Each row was made from one walk, in order. Every step used is in the known rows, and no mark comes twice. Write each row's walk.
Known rows:
n/w/g/l: [ 2.56  0.52  0.53 -2.77 -2.48 -0.68 -1.75 -2.35 -3.78 -0.22 -2.42 -2.48
 -2.47 -2.34  3.08 -2.79 -0.85  3.49  3.40  4.46 -0.75  2.31 -2.01  1.61
  3.17]
n/w/g: [ 0.23  2.23 -1.62 -3.31 -1.41  0.06 -0.49 -4.36 -3.05 -1.38 -0.29 -1.06
 -2.86 -2.64  1.75 -3.04 -0.95  2.50  2.06  2.51  2.56  2.43 -0.64  1.16
  2.75]
g/l/s/h/e/p: [ 2.36 -4.98  1.88  3.55 -5.84  3.38  2.37  1.66 -0.93 -0.17 -5.27 -3.27
  3.02  1.06  5.03  5.17 -2.70  3.13  0.67 -0.61 -5.74 -3.76  5.60  2.96
  4.24]
w/g/e/h/s: [-3.84  1.27  0.74 -1.08 -4.67  5.06  1.66 -3.40 -3.02 -2.36 -6.52  6.23
  0.69  0.27  7.47  1.03 -4.30  1.99  0.27  1.24  3.29  1.65  2.85  4.60
 -0.12]
w/g/l/s: [-0.46 -1.40  2.35 -2.82 -4.39  0.31  1.06 -0.67 -2.23  1.36 -0.78 -1.02
 -1.49 -1.17  5.00  0.53 -4.25  1.65  2.38 -0.55 -1.67  0.95  0.95 -0.09
  4.23]
l/g: [-0.62  0.00 -0.68 -2.51 -0.96 -0.40  3.18 -0.43 -2.82  0.59 -0.79  1.64
 -0.46 -2.72 -0.65 -0.02 -1.64  3.05 -1.90 -2.32 -0.66  1.97  2.82  1.52
  0.48]
c/d/l: [-0.54 -2.94 -1.27 -1.47  0.73 -4.10 -0.38  0.07  3.43  4.17  0.06  2.06
 -2.03  1.18  1.52  1.65 -2.95 -4.32  0.34 -1.14 -0.81 -1.11 -5.39  0.08
 -0.22]
n/w: [ 2.64 -0.35 -1.43 -1.76 -0.02  0.38 -2.01 -2.00 -1.61 -0.63  0.23 -2.67
 -3.07 -2.44  0.02 -1.50  0.58  1.90  1.25  2.98  1.37  0.64  0.25  0.50
  0.62]
l/g/w: [ 0.35 -0.89 -1.17 -3.27 -2.43  0.54  3.56 -1.22 -3.28  2.89 -1.06  1.66
  0.43 -4.41 -0.43  1.20 -3.39  3.96 -0.52 -1.48  1.52  3.12  6.32  2.74
 -0.82]
n/w/g/l/c/d: [ 2.03 -1.74 -2.38 -1.31 -2.82 -2.80 -4.16 -3.89 -2.25  1.49 -2.58 -0.45
 -6.02 -2.47  5.40 -2.40 -2.69  3.18  3.20  0.11  0.96  2.10 -3.51  3.41
  2.89]
d/l/c: [-2.06 -5.82 -3.11 -4.03  3.12 -0.16  1.27 -0.57  2.67  2.68 -1.68 -0.05
 -3.82  1.66  1.39  1.01 -0.87 -0.71 -1.26 -2.59 -2.80  1.38 -3.37  1.47
  2.80]
l/c: [-1.16 -3.09 -3.16 -0.14  0.90  0.55 -0.96 -1.57  0.58  0.35 -1.07  0.31
 -3.35  0.16  1.64 -0.16 -0.21  1.83 -1.03 -3.81  0.26  1.12  0.24  2.04
  1.41]
s/h/g: [-2.93  3.03  0.40  2.24 -1.96  4.83  2.85 -2.02 -1.34 -1.50 -3.95  1.17
  3.44  1.23  1.21  1.89  0.32  4.36  0.46  0.73 -3.61  0.87  3.86  1.35
  1.25]
h/e: [ 1.08  1.22 -2.07  1.53 -1.62  2.07  2.43  0.55  0.31 -1.89 -2.97  0.43
  2.21  1.02  1.34 -0.40 -0.29 -1.09 -2.48 -0.68  1.84 -2.55  2.34  0.84
 -0.32]
l/d/c: [-1.33 -0.15 -1.72 -0.66  4.29 -0.84  0.66  1.25 -3.63  0.03  3.85  0.97
 -1.90  0.95 -0.38 -0.58 -2.34 -2.70 -1.19 -3.18  2.22  0.22  0.06  3.82
 -1.57]
c/l/g: [ 1.35 -1.80 -1.64 -1.34 -0.85  0.11  1.64 -2.27 -1.08  0.71  0.43  3.16
 -0.91 -4.27  0.41  0.82 -2.82  2.91 -1.64 -3.57 -1.51  1.54  0.16  2.97
  1.93]
d/c/l: [-0.46 -2.49 -1.24 -1.14  4.05  0.29  0.37 -3.36 -0.51  1.19  2.57  2.05
 -0.39 -2.23 -0.88  0.61 -1.36 -1.49  1.88 -2.05  0.54  0.91 -2.81  3.63
  1.49]
d/l/s: [-1.30 -5.78 -0.24 -5.66  0.22  0.84  3.12  0.46  2.31  3.51  1.59 -1.83
 -3.11  0.31  1.97  3.15 -3.43 -2.29 -0.41 -1.34 -2.41 -0.45  0.25 -1.83
  3.08]
e/g/l: [-0.07 -3.70  1.36 -0.06 -3.40 -1.86  0.37  0.94 -3.04 -0.53 -1.11 -0.65
  1.29  1.12  2.78  3.80 -1.32  1.22  3.40  1.31 -3.10  1.42 -2.34  3.07
  0.23]
s/h: [-2.11  0.93 -0.58  2.38 -1.28  2.18  0.56 -1.18 -0.05 -2.21 -3.29  1.55
  2.99  1.33  1.07  0.48 -1.38  1.81  1.39  0.99 -2.08  1.22  2.60  2.13
  1.39]
s/h/g/l/d: [-0.16  1.88  1.63  3.43 -2.49  3.61  1.07  1.92 -3.40 -0.83 -4.33  0.09
  2.12  2.64  3.37  1.84 -1.18  4.34 -0.12  0.92 -6.20  0.19  2.93  3.09
  0.55]
e/h/g/l/d: [ 0.90 -2.20  3.32 -1.03 -2.02  2.23 -1.45  1.07 -5.62  0.75 -2.64  1.53
 -0.12  3.46  3.10  0.72 -1.19  3.13  1.06  2.52 -3.36  0.10  0.67  3.62
  0.97]
w/g/e: [-2.39  4.35 -1.73  0.48 -2.85  1.52  2.12 -0.71 -1.51 -2.73 -4.41  1.58
  0.57 -1.70  4.46 -0.21 -3.23  0.86 -1.05 -0.29  3.44 -0.03  1.00  1.95
  0.12]
d/c/l/s: [-0.67 -4.93 -1.03 -2.81  2.34  1.56  1.27 -3.57 -0.49  2.11  4.57  0.89
 -2.41 -3.47  1.09  2.42 -4.05 -1.59  1.71 -4.39  1.19  0.14  0.61  2.37
  2.79]
w/g: [-2.75  3.03 -0.25 -1.79 -1.62 -0.26  1.67 -2.61 -1.60 -0.71 -0.64  1.79
  0.28 -0.30  1.98 -1.65 -1.63  0.70  0.86 -0.48  1.37  1.77 -0.99  0.73
  2.33]

Which walk is each row?
[ 0.50 -3.25  0.15  0.77 -2.78 -2.24 -0.12  3.15 -4.69 -1.13  0.83 -0.27
 -0.41  2.40  3.70  3.44 -3.06  0.08  1.06 -0.58 -2.39  0.61 -1.74  4.57
 -0.99]	e/g/l/d
[-3.01  0.61 -3.32  3.24 -4.52  3.12  4.19 -1.75 -1.50 -5.37 -5.03  2.64
  5.61  2.67  3.38  2.88 -2.57  1.08  0.54 -0.37 -0.09  0.08  4.16  5.06
  0.86]	s/h/e/g
[-0.96 -1.69  1.78 -3.16 -2.82  4.38  0.68 -3.78 -3.87  2.22 -2.64  2.58
  1.76  0.48  1.23  1.74 -1.26  4.14  2.80  3.07  1.18  1.79  4.45  2.97
  0.32]	e/h/g/w
[-1.87 -3.77  3.00 -1.96 -2.31  4.40 -0.43 -3.34 -1.65  0.41 -2.61  5.61
 -0.03  2.57  3.77  1.67 -1.16  1.34  1.54  2.02 -0.38  2.23  2.35  3.22
 -0.18]	e/h/s
[-2.99 -2.50 -0.78 -1.25  0.76  5.33  3.56 -5.15 -1.53  1.18  1.73  1.67
  0.01 -2.58  1.95  3.99 -3.55  1.92  2.06 -3.74 -1.59  0.64  3.53  3.33
  3.66]	d/c/l/s/h/g
[ 1.66  0.52  3.66  0.61 -1.78  2.05  1.32  1.30 -2.35  2.14 -3.09 -2.01
  0.79  0.38  1.61  1.94  2.09  3.96  0.61  1.88 -5.32 -0.45 -0.27 -0.30
  0.42]	h/g/l
[-1.06  0.13  0.38  0.03 -6.63  3.39  3.22 -1.11 -2.01 -1.60 -5.37  0.41
  2.39  0.38  6.84  0.56 -5.32  2.16  1.50 -0.37 -1.94  0.03  4.48  2.10
  4.96]	w/g/l/s/h/e
[ 2.59 -1.16 -2.30  1.62  0.67  0.25 -1.71  0.61 -0.44 -0.56  3.32  2.01
 -2.33 -0.37  1.95  0.33 -3.40 -1.27 -2.55 -3.67 -0.11 -1.17 -1.95  3.26
  0.21]	c/l/d
[ 0.89 -4.32 -0.71  0.07 -6.26  1.59  3.69  1.21 -2.33 -1.46 -2.23 -1.17
  1.54  0.76  5.38  4.61 -3.69 -0.06  0.45 -1.38 -0.53 -1.92  3.41  2.53
  1.04]	h/e/g/l/s
[-2.25 -4.19 -0.55 -2.57  0.50  4.81  3.02 -4.51 -4.03  0.53 -3.15  7.56
 -0.49 -3.78  3.72  3.19 -4.91  2.13 -0.18 -2.44  1.41  2.54  2.95  8.29
 -0.12]	d/c/l/g/e/h/s
[-2.13 -4.29 -1.50 -1.18  1.28  3.15  1.47 -4.42 -0.37  0.55  2.31  2.08
 -0.27 -2.58  1.79  2.68 -4.98 -0.26  2.77 -3.78 -0.33  1.00  2.46  3.90
  3.82]	d/c/l/s/h
[-0.83 -5.12 -2.02  1.64 -0.34  4.09  4.17 -3.83 -0.71 -0.46 -0.23  0.44
  2.35 -1.60  2.56  5.11 -3.80  0.34  0.69 -5.05 -1.11 -2.90  3.79  6.06
  4.76]	d/c/l/s/h/e/p
[-2.22 -4.28 -1.39 -5.45 -0.33  1.16  4.07  0.57 -1.83  0.82 -6.19  3.29
 -0.31 -0.57  2.24  2.06 -4.66  1.02 -1.94  0.92 -1.11  1.39  0.93  3.85
  1.21]	d/l/g/e/h
[ 2.54 -4.86  2.94 -1.25 -3.13  0.69 -0.68  2.08 -0.73  2.51 -0.32 -3.04
 -1.83 -0.89  3.56  2.29 -2.86  1.09  1.63 -0.07 -3.40 -0.82  2.19 -1.02
  2.16]	g/l/s
[-0.10 -3.13 -1.90  0.44  1.88  0.94  4.07 -1.83 -3.43  0.55 -1.32  1.48
  0.56 -5.30  0.48  4.65 -2.82  2.57 -1.41 -4.68 -0.14 -1.12  0.71  7.31
  1.26]	d/c/l/g/e/p
[-1.67 -2.54 -1.50 -1.65 -3.71 -0.01  2.12 -2.16 -2.69  0.54  0.76  0.89
  1.61 -1.00  1.53  4.68 -2.98  1.21  3.04 -0.01  2.84  2.53  2.71  3.92
 -1.55]	e/g/w
[-2.69  4.29 -0.85  4.23 -3.01  6.46  3.18 -0.35 -1.19 -3.01 -7.46  1.08
  3.57 -0.08  3.49  3.27 -1.04  4.50 -1.29  0.97 -1.67 -0.96  5.58  2.45
 -0.76]	s/h/g/e
[-0.99 -2.55 -1.78 -3.11  3.25 -0.20  2.92 -3.62 -2.85  1.57  1.95  3.47
 -0.67 -4.43 -1.39  0.65 -2.73  1.06  0.30 -4.15  0.07  2.48 -0.52  4.84
  1.92]	d/c/l/g
[ 0.22 -5.00  4.43 -3.32 -4.16  3.99 -0.12 -1.30 -4.05  2.16 -2.61  0.13
 -0.49  1.34  3.88  2.58 -1.94  3.99  3.05  2.38 -3.65  0.07  3.32  1.15
  3.29]	e/h/g/l/s
[-1.71 -5.56  1.06 -0.19 -6.14  1.24  1.57 -0.13 -2.82 -0.99 -1.43 -0.69
  1.33  0.73  5.49  5.90 -4.92  2.56  4.23 -0.15 -4.13  1.55  3.16  3.37
  2.61]	e/g/l/s/h
[-1.22 -1.37 -1.10 -1.97 -2.88  1.98  2.02 -0.29 -4.37 -1.76 -6.07  4.07
  0.48 -2.43  2.57  0.96 -4.49  3.56 -1.63 -0.12  2.10  1.07  5.15  4.80
 -0.51]	l/g/e/h
[-1.05 -3.15 -1.83 -3.40 -0.15 -4.44  2.19 -0.15  1.22  4.70 -0.63  3.46
 -2.44 -1.02  0.93  1.71 -4.18 -1.93 -1.21 -3.02 -1.24  0.49 -3.12  1.21
  0.15]	c/d/l/g
[-1.24  0.94  0.79 -1.61  0.90 -1.71  0.67  0.72 -5.44  0.47  0.13  1.08
 -0.81  0.84  2.90 -1.95 -3.52 -0.44  1.35 -1.05 -0.39  1.72 -2.57  4.29
  1.74]	w/g/l/d/c
[-2.23 -1.22 -2.37  3.09 -2.05  1.93  3.58  1.03 -4.89 -4.13 -4.04  2.21
  4.54  3.59  3.90  2.71 -4.45 -0.24  1.03 -1.02 -1.42  0.17  2.96  8.32
  0.20]	s/h/e/g/l/d/c
[-0.73 -3.22 -4.05  1.73 -0.48 -2.49 -3.11 -2.05  1.96  2.07 -0.41  2.70
 -4.68 -0.25  2.98  0.25 -2.30 -0.33 -0.35 -5.83  2.05 -0.28 -1.71  2.37
 -0.17]	l/c/d
[ 0.34  1.64  1.14 -0.24 -2.09 -1.46 -0.27  1.83 -4.08 -0.26 -1.00  0.51
 -1.02  1.31  4.19 -1.81 -3.49  0.64  0.09 -0.30 -1.59  1.08 -2.10  2.70
  1.68]	w/g/l/d
[-1.86 -0.91  2.11 -2.29 -1.57  3.36  0.43 -3.05 -3.44  0.25 -2.35  2.59
  1.07  2.05  1.03  0.72  0.32  3.13  1.63  2.34 -0.66  0.90  1.54  1.81
  1.54]	e/h/g
[-2.55 -5.88 -4.18 -1.58 -6.11  0.46  4.28 -2.24  1.82  2.74 -1.88  3.12
  0.85  0.63  6.18  6.95 -9.08 -3.08  1.84 -2.97  1.66 -0.89  3.94  3.95
  0.61]	c/d/l/s/h/e/g/w
[-0.16 -3.17 -2.11 -3.79  2.18  0.70  3.23 -4.23 -3.10  3.45  1.68  3.40
 -0.02 -5.79 -1.15  1.49 -4.12  1.75  1.40 -3.47  1.82  3.31  2.12  5.81
  0.77]	d/c/l/g/w
[-2.35 -4.76 -1.50 -1.41 -2.11 -1.05  0.67 -1.12  3.60  3.56 -0.25  2.15
 -2.15  0.80  4.14  3.82 -6.44 -3.20  1.33 -2.58 -1.69 -0.95 -0.06  0.36
  2.02]	c/d/l/s/h
[-0.33 -3.66 -2.13 -4.07 -1.22 -3.55  2.30 -0.81  0.84  6.54 -0.98  3.50
 -1.76 -2.51  1.16  2.60 -5.71 -1.06  0.01 -2.30  0.63  1.34 -0.31  2.32
 -0.91]	c/d/l/g/w
[ 3.42 -1.49  1.48  1.61 -0.52 -1.28 -2.25  4.87 -2.81  0.65 -0.49 -1.29
 -1.27  1.81  2.53 -0.13 -1.87 -0.11 -0.77  0.20 -3.29 -0.91 -1.08  2.22
 -0.85]	g/l/d
[ 1.28 -1.94  3.68 -1.30 -3.55  3.48  1.99  1.00 -2.19  3.21 -0.90 -3.19
 -1.31 -0.86  3.39  3.80 -0.61  3.90  0.49 -0.14 -4.70 -1.22  3.26 -1.53
  1.75]	h/g/l/s
[-0.96 -2.00 -2.85 -1.52 -1.11 -2.88  2.49  1.33  1.18  3.13 -3.75  3.49
 -2.26 -2.16  2.95  3.02 -5.59 -1.81 -2.81 -2.89  0.53 -1.01 -1.57  2.30
 -1.68]	c/d/l/g/e
